Every row comes from one small tree of marks. Brackets hold a mark, then the marks that hang from it, in alphabetical order. Every link used is in the known rows. Which tree was each row made from?
Known rows:
{takor lafe soriz}: [  4.0 -25.1 -13.5  -1.7  -7.0  23.0  -1.3  -2.3 -21.2  16.2 -20.3 -21.9
  11.0 -15.6 -36.3 -35.8  22.0  13.4  -2.2 -24.6 -61.3   1.8 -11.7 -15.3
   0.9 -15.6]
{liren {takor lafe {soriz {tavare fufu kifu}}}}: [  0.2  -8.2  13.3  -2.2 -22.9  31.7 -23.4 -15.9  19.8  -9.6 -20.8 -10.9
  13.9 -18.2 -15.4   2.7   8.4  -5.3 -21.1  17.1  12.7  26.9  17.5   0.0
  -0.9  25.2]
{soriz {tavare fufu {kifu takor} liren}}: [  3.9 -20.1  23.7 -11.6 -16.9  26.3  -6.2  -3.7  36.5 -43.9  11.5   6.8
   8.7 -13.4  19.7  20.5 -43.6 -18.9 -19.2   9.3  67.3  41.7  21.4  21.6
  11.8 -24.8]
{soriz {tavare bida liren}}: [  4.6  -5.1   4.5  22.6   5.4  14.5  -1.0   6.6   7.5  -2.5  43.8  13.2
  -5.3 -13.1   0.5  14.3   4.9   2.2   6.5 -25.9  31.4   7.1 -19.0  -0.8
  19.3 -44.7]
{tavare bida fufu}: [  5.1 -15.4   3.5 -33.6  10.6  -0.8  11.7  13.2  18.5  -5.6  12.2   2.1
  34.3  -6.2 -13.8  10.4  -2.2   5.4   8.0 -13.8  22.4  18.9   5.2  -2.4
   5.4  -6.1]
{tavare bida fufu {kifu {takor lafe papu}} liren}: [ 28.8 -32.7  20.1 -21.1  -9.8 -52.8  32.6 -27.2  20.3 -23.0   8.4 -10.5
   4.4  14.9  17.1   5.3 -33.4  21.9 -16.3  49.6  63.1  44.2   1.6  19.0
 -12.9  58.6]
{soriz tavare}: [  0.2   1.5  -2.2  10.1  25.2  57.4  -7.8  29.8  10.6  -8.2   9.3  12.3
   5.8 -36.5 -20.2 -14.9  -2.6 -30.1  -6.9 -56.8  -8.0  -4.2  -0.1 -25.5
  31.1 -89.0]
{takor lafe liren papu soriz}: [ 19.5 -28.9  23.3  24.6  11.5   1.4  -8.0  -7.4 -26.4  26.2 -52.1  -8.8
 -29.7 -21.4 -37.1 -48.4  44.1  13.0  -1.7   4.5 -55.4  21.9  -7.1 -55.8
  18.6 -11.6]
{soriz {tavare bida fufu {kifu takor} liren}}: [ 13.4 -22.2  27.5 -12.7 -19.9 -11.5   1.7 -10.2  34.2 -40.0  37.0  10.5
   5.6   5.8  30.4  37.7 -43.7   3.4 -15.7  13.1  91.7  38.0  16.7  24.5
  11.2   8.0]
{bida {takor papu}}: [-11.5  20.6   2.2  -9.0  51.4  28.5  17.7  29.9  24.1  16.8   0.1  34.2
  20.3  -7.1 -23.2 -19.5 -13.7 -43.2  -2.3  -1.9 -21.6 -21.9 -15.7  -6.2
  21.2 -58.4]
{soriz {tavare bida fufu kifu liren}}: [  9.7   2.1  30.7   3.2 -16.2   2.8   7.6  -4.6  38.2  -6.7  30.3  -0.9
  -5.8  -5.3  19.0  31.4 -13.8  -7.2  -5.4   2.1  67.6  24.0  22.8  30.4
  11.3   4.0]
{liren {takor lafe papu {soriz {tavare bida fufu}}}}: [ 14.8 -14.2  29.8   7.5  12.2 -21.6 -19.7 -21.5  11.0  -1.0 -10.6  19.0
  14.7 -15.5 -23.9  -4.5  35.9  18.2 -24.6  41.4  31.3  30.4 -17.7 -44.3
   8.3  43.3]
{fufu {takor lafe liren {papu {tavare bida}} soriz}}: [ -4.1   0.6  -1.7  46.2  10.4 -55.1 -17.3  -2.0 -40.4  23.0 -46.4  -7.9
 -33.8   5.3  -2.3 -29.8  45.6  38.0   0.1  24.1 -33.9 -31.5 -37.4 -50.9
 -13.4  23.2]
{fufu {takor lafe papu soriz} {tavare liren}}: [-29.9  18.2  -8.3  24.0  31.1 -21.1   2.2  -3.4 -32.7  17.6 -59.7   3.6
 -20.1  -3.9 -28.5 -64.9  56.5  -0.3 -10.7  28.7 -75.5 -44.2 -38.6   4.1
 -20.1  -7.6]
{bida takor}: [-27.2   8.1 -13.4 -17.1  25.0  41.8   9.6  29.9  20.8   7.5  15.4  20.3
  29.1  -2.6 -27.3   0.6 -22.3 -27.8   7.3 -16.6 -24.4 -18.8 -11.1  13.9
  16.0 -64.0]
{takor liren {papu {tavare kifu}} soriz}: [ 15.7  17.2  12.2  22.9  12.9   8.9 -17.9  27.6 -25.8  19.2 -41.7  -1.5
 -29.7  -7.5  20.2 -23.1   8.8 -23.4  18.6 -21.1 -37.6 -18.1  15.4 -34.8
  -2.5 -19.8]
{papu {tavare bida fufu {liren takor} soriz}}: [-17.4  16.2 -31.8 -12.8 -28.5  -5.8 -14.1 -17.1   0.9 -11.6  62.5   8.6
  43.7  -0.1  18.2  62.1  15.8  21.0  25.5  15.2  42.9  17.7 -27.8  26.5
 -34.4  37.4]
{soriz {tavare bida fufu kifu}}: [ 12.4   4.6  24.8 -11.3   0.4   8.6   8.5  12.2  39.0 -10.7  17.9  -0.5
   2.8  -5.9   7.8  21.3 -21.2 -17.1 -10.1 -19.2  54.8  11.0  36.1   9.1
  20.5  -7.9]
{liren {takor {papu {tavare bida kifu}} soriz}}: [ 13.8  38.2 -24.4 -10.2  30.7 -10.1  -6.4  24.6 -16.3   7.0   9.7  11.2
  23.7  18.1  31.5   2.3  -4.6 -18.6  23.6 -15.6   0.2 -37.9 -11.9  -4.2
 -27.1  29.6]
{papu {tavare fufu {liren takor}}}: [-26.0   4.1 -30.8 -11.1  -5.8  26.7 -31.2  16.4   3.4 -29.0   9.4  12.2
  55.9 -21.1  10.2  31.2   3.6  -0.1  24.6  13.4  22.9  21.1 -32.6   7.1
 -37.9 -18.7]
{tavare bida fufu kifu liren soriz}: [  9.9  12.1   8.8 -25.6 -38.9   0.7  29.6 -31.3  26.3  14.6  53.5 -16.7
   7.3   9.3  17.4  42.6  -3.9  -1.1  10.2   1.7  38.4  23.3  27.7  65.7
  -3.6  49.2]
{liren {takor lafe {papu tavare} soriz}}: [ -0.2   7.2 -32.8  12.0  23.0   5.0 -23.7  14.1 -33.5   0.2 -22.4   4.6
  29.1 -15.8 -11.4 -31.4  24.9   3.3   5.3   1.6 -44.1 -16.0 -44.2 -45.2
 -29.7  -1.9]

Which tree is each row?
[-18.1  -6.2  32.6  19.1   6.0  -5.1 -19.4  -0.5  26.2  -7.8 -20.7  12.1
 -22.2 -15.7 -12.6  13.3  25.5   7.8 -14.1  15.6  45.2  13.7   1.8 -29.7
  32.3 -19.2]
{soriz {tavare bida {fufu {takor liren}}}}
[-36.7  41.5 -25.7 -15.8  31.1  20.3   2.7  27.9 -15.7   9.4 -48.8  -1.1
  -3.8  12.3  -7.3 -39.0  13.1 -38.4   4.5 -33.9 -72.3 -72.2  11.4  38.2
 -12.2 -25.2]
{fufu {takor soriz} {tavare kifu}}
[ -9.1  16.3   4.4 -19.6   0.4  -1.2  17.7   7.4  12.5  31.0  24.6  10.4
   9.8  39.9   2.2  16.9 -25.3 -13.1  12.3  -3.8 -11.5 -34.7  12.8  46.3
   7.9  17.4]
{tavare {bida {takor soriz}} kifu}
[  7.2 -50.3 -17.6 -18.0  -6.2   9.0  -4.6  -5.5 -24.6 -17.1 -12.9  -8.8
  23.2  -3.2 -24.5 -30.3  -9.3  24.3 -11.6 -14.3 -36.7  13.1 -15.6 -19.2
   1.1 -13.0]
{kifu {takor lafe soriz}}
[  6.4  14.2  22.0  20.3 -10.1 -27.9  37.7 -30.7  12.5  35.7  25.0  -5.1
 -47.5  23.1 -12.2  16.7  -1.4  10.0  -0.5  28.7  -1.0   0.8  17.6  14.0
  22.7  37.0]
{tavare {bida {takor lafe liren papu}} kifu soriz}
[-25.5  16.6 -13.1  25.4 -15.2 -11.8  -5.9   6.4 -11.0  13.3  50.4  17.4
 -11.5  15.7   1.3  49.2   4.7  22.3  27.1  -6.7  -5.3 -23.1  -8.7  -2.0
   8.0 -19.0]
{papu {tavare {bida {takor liren}} soriz}}
[-28.0 -14.2 -13.1  38.5 -12.0 -38.9  -8.6  14.5 -18.1  -0.9  12.1   3.6
 -16.9  14.7 -11.4  23.6  -3.5  52.0  18.8  16.5  -7.2  -9.4 -25.3 -25.4
  -4.6 -21.8]
{papu {tavare {bida {takor lafe liren}}}}
[ -2.2  28.6  13.0 -12.2   4.2 -18.7  25.6 -33.6  25.4  25.9  19.3   7.9
   7.2  -3.1   1.6   8.5  33.7  -9.7 -12.5  40.4  29.0   1.3 -19.6  32.2
  -0.4  46.3]
{tavare bida {fufu {takor papu}} liren soriz}
[-18.0  46.9 -30.0  -2.4 -14.4  -3.6  18.8  13.8   7.3  14.2  68.6   5.4
   9.3  29.9  26.6  45.3 -36.2 -10.4  16.1 -23.3   4.0 -53.7  11.4  49.6
 -10.9   3.4]
{papu {tavare {bida takor} kifu soriz}}
[ 31.3 -45.2  33.2 -14.7  -2.1 -54.4  19.1 -20.4  13.9 -24.7 -21.8  -9.2
 -19.2  10.6   3.2   0.2 -24.7  30.6 -14.6  40.3  51.3  56.7  23.3 -27.1
   9.5  43.5]
{tavare bida fufu {kifu {takor lafe liren papu}}}
[-20.1 -20.2  -3.3  21.8  -9.4  11.3 -18.1 -15.1 -24.1  21.8 -57.8 -22.7
 -25.1  -9.8 -34.1 -37.8  46.4  19.9  -4.6   8.9 -60.5  -2.8 -16.4 -21.0
   6.5  -5.0]
{fufu {takor lafe liren soriz}}
[ 12.3 -22.2  29.6  42.3 -25.8  24.2 -21.0 -10.3 -12.4  13.3 -34.5 -24.3
 -52.4 -17.9 -16.8 -18.1  18.4   7.2 -11.9 -17.1 -26.4  15.8  29.1 -27.1
  27.2 -20.6]
{takor lafe liren {soriz {tavare kifu}}}
[  2.1  11.9 -39.1  -6.2 -33.8  20.8   5.6  -0.3 -11.4 -26.2  52.0  -8.9
  11.8   7.4  44.4  27.9 -43.2  -9.2  11.2 -31.6  10.7  -8.2   2.8  43.6
 -22.8 -13.0]
{papu {tavare {kifu takor} liren soriz}}
[ -2.9  40.9 -45.0  -4.3  31.4  38.7  -6.7  19.3 -10.9  -3.9  28.1  19.4
  33.2 -21.4   3.7   0.2  12.2 -33.1  13.4 -31.4 -19.1 -20.9 -27.8 -20.4
 -15.1 -30.5]
{liren {takor {papu {tavare soriz}}}}
[  6.8  10.1 -12.5 -23.4  48.0  41.4 -11.3  15.1  -6.0  12.1 -16.1  23.6
  36.2 -13.9 -18.3 -28.0  23.3 -36.8  11.0 -12.5 -33.7  -4.2 -24.5 -25.5
   2.0 -16.6]
{liren {takor papu soriz}}
[ 15.8   8.3  34.3   9.8   0.0  -3.2 -22.8  18.4  -7.6  10.7 -54.7  -1.6
 -18.1 -12.9  17.6  -9.8  14.6 -17.0   8.4   8.8 -11.6   6.5  30.8 -31.9
  -6.5   6.9]
{takor liren {papu {tavare fufu kifu}} soriz}
[ 12.7 -24.7  -7.3   3.0  -5.1  25.8   4.9   5.3  10.7 -38.1   5.3 -12.1
  -8.5 -10.9  -1.3 -12.1 -47.8  -5.1 -29.0 -30.4  18.2  13.2  16.5  -7.1
  16.9 -43.0]
{soriz {tavare {kifu {takor lafe}}}}
[ -4.6  52.4 -18.0   3.7  31.1  12.1  -1.9  32.5 -10.1  22.1 -42.7  -1.7
   1.7   4.2  26.2 -40.1   0.1 -48.3  -4.6 -17.5 -42.5 -69.8  -7.3   4.1
 -21.0  -5.7]
{fufu {takor {papu {tavare kifu}} soriz}}
[-15.5  19.1 -12.7 -30.8  -4.8   0.8  17.3 -20.5  24.7  12.9  21.4  -5.5
  25.1  -0.3 -11.7  16.5  20.2  -3.5 -11.0   2.2  12.4 -12.2  -1.2  28.9
   4.8  28.1]
{tavare bida {fufu takor} soriz}
[ 13.9   2.5  16.3  17.2 -25.1 -23.0  -4.0  -6.6  -9.9  11.8 -34.1 -21.6
  -1.8 -10.5  17.9 -19.2  11.2   6.0  -5.8  38.3  -8.9   7.4   1.5   5.3
 -36.5  42.9]
{takor lafe {papu {tavare fufu kifu liren}} soriz}
[ 16.4 -52.4  35.4  10.5 -30.5 -33.7  -6.2 -21.8  17.2 -41.7  -6.7 -10.5
 -29.8   2.8   3.9  24.1 -26.9  40.2 -23.5  21.2  71.5  59.1  32.0 -26.7
  24.2  15.0]
{soriz {tavare bida fufu {kifu {takor lafe liren}}}}
[ 35.1 -23.0   8.7   1.2 -11.5 -34.5  31.0 -35.4  -6.7  -4.0  19.9 -14.0
 -41.2  16.2   4.8   3.4 -15.0  23.6  -8.5   3.1  18.4  28.3  17.6 -10.9
  17.5  39.3]
{tavare bida {kifu {takor lafe liren papu}} soriz}
[ 15.3 -24.1 -32.1  -4.6 -24.7 -40.0  -2.1   3.4 -34.1 -21.2  11.2 -21.9
   9.1  30.8  27.9   0.2 -38.9  41.2   1.1 -16.3  -3.0 -17.7  -3.6   0.4
 -30.1  31.9]
{papu {tavare bida {kifu {takor lafe soriz}}}}
[ 23.4 -22.5   0.4 -28.6  39.0  14.4  -1.8  13.2 -11.5  -6.4 -16.7  22.7
  24.5  -6.1  -8.3 -38.7  -9.9 -22.9  -9.3 -17.6 -24.9   2.7 -13.7 -33.2
  14.1 -27.1]
{kifu {takor papu soriz}}
[-15.4  59.1 -27.4 -13.4  30.7  27.7  18.0   0.3  -4.3  -0.4  19.7  19.3
  -0.7  -0.1   2.4  -0.5  17.0 -48.7  19.4 -12.6 -22.3 -21.3   1.3  44.8
 -17.8 -10.1]
{fufu {tavare kifu {liren {takor papu}} soriz}}
[ 10.0 -37.3  -8.0 -10.3 -33.7   4.1   4.4 -26.2 -14.9 -10.0  -1.1 -23.6
   2.5  11.1   7.1 -13.1 -24.5  16.7  -3.8   7.1 -12.7  21.4  -2.5  31.4
 -15.8  21.6]
{tavare {kifu {takor lafe soriz}} liren}
[-10.3   1.4  22.7   1.3  -9.1  -8.0   1.7  -1.7   3.3  31.8   6.1   8.2
 -23.2  36.9  -1.9  24.9  -8.5   2.6  21.5  10.0 -10.1 -11.3  21.0  22.7
  19.9  15.8]
{tavare {bida {takor liren soriz}} kifu}
[-29.5  25.9 -23.7  16.3  -8.5 -32.4  24.2 -18.9 -22.5  10.4 -11.6 -27.1
 -58.2  23.3 -13.1  -3.7  32.8  22.0   2.2  -9.9 -37.5 -37.3  17.0  30.2
  -3.0  19.8]
{fufu {takor lafe liren} {tavare bida kifu soriz}}
[  2.5 -29.1  11.5 -13.8 -28.7  -5.2 -36.3  10.7 -15.3 -31.1 -35.7  -2.7
   2.4   3.4  27.1  14.8 -20.9  11.7   7.9   6.0  10.7  23.8  27.5 -17.5
 -10.9   5.7]
{papu {tavare fufu {kifu {takor liren soriz}}}}
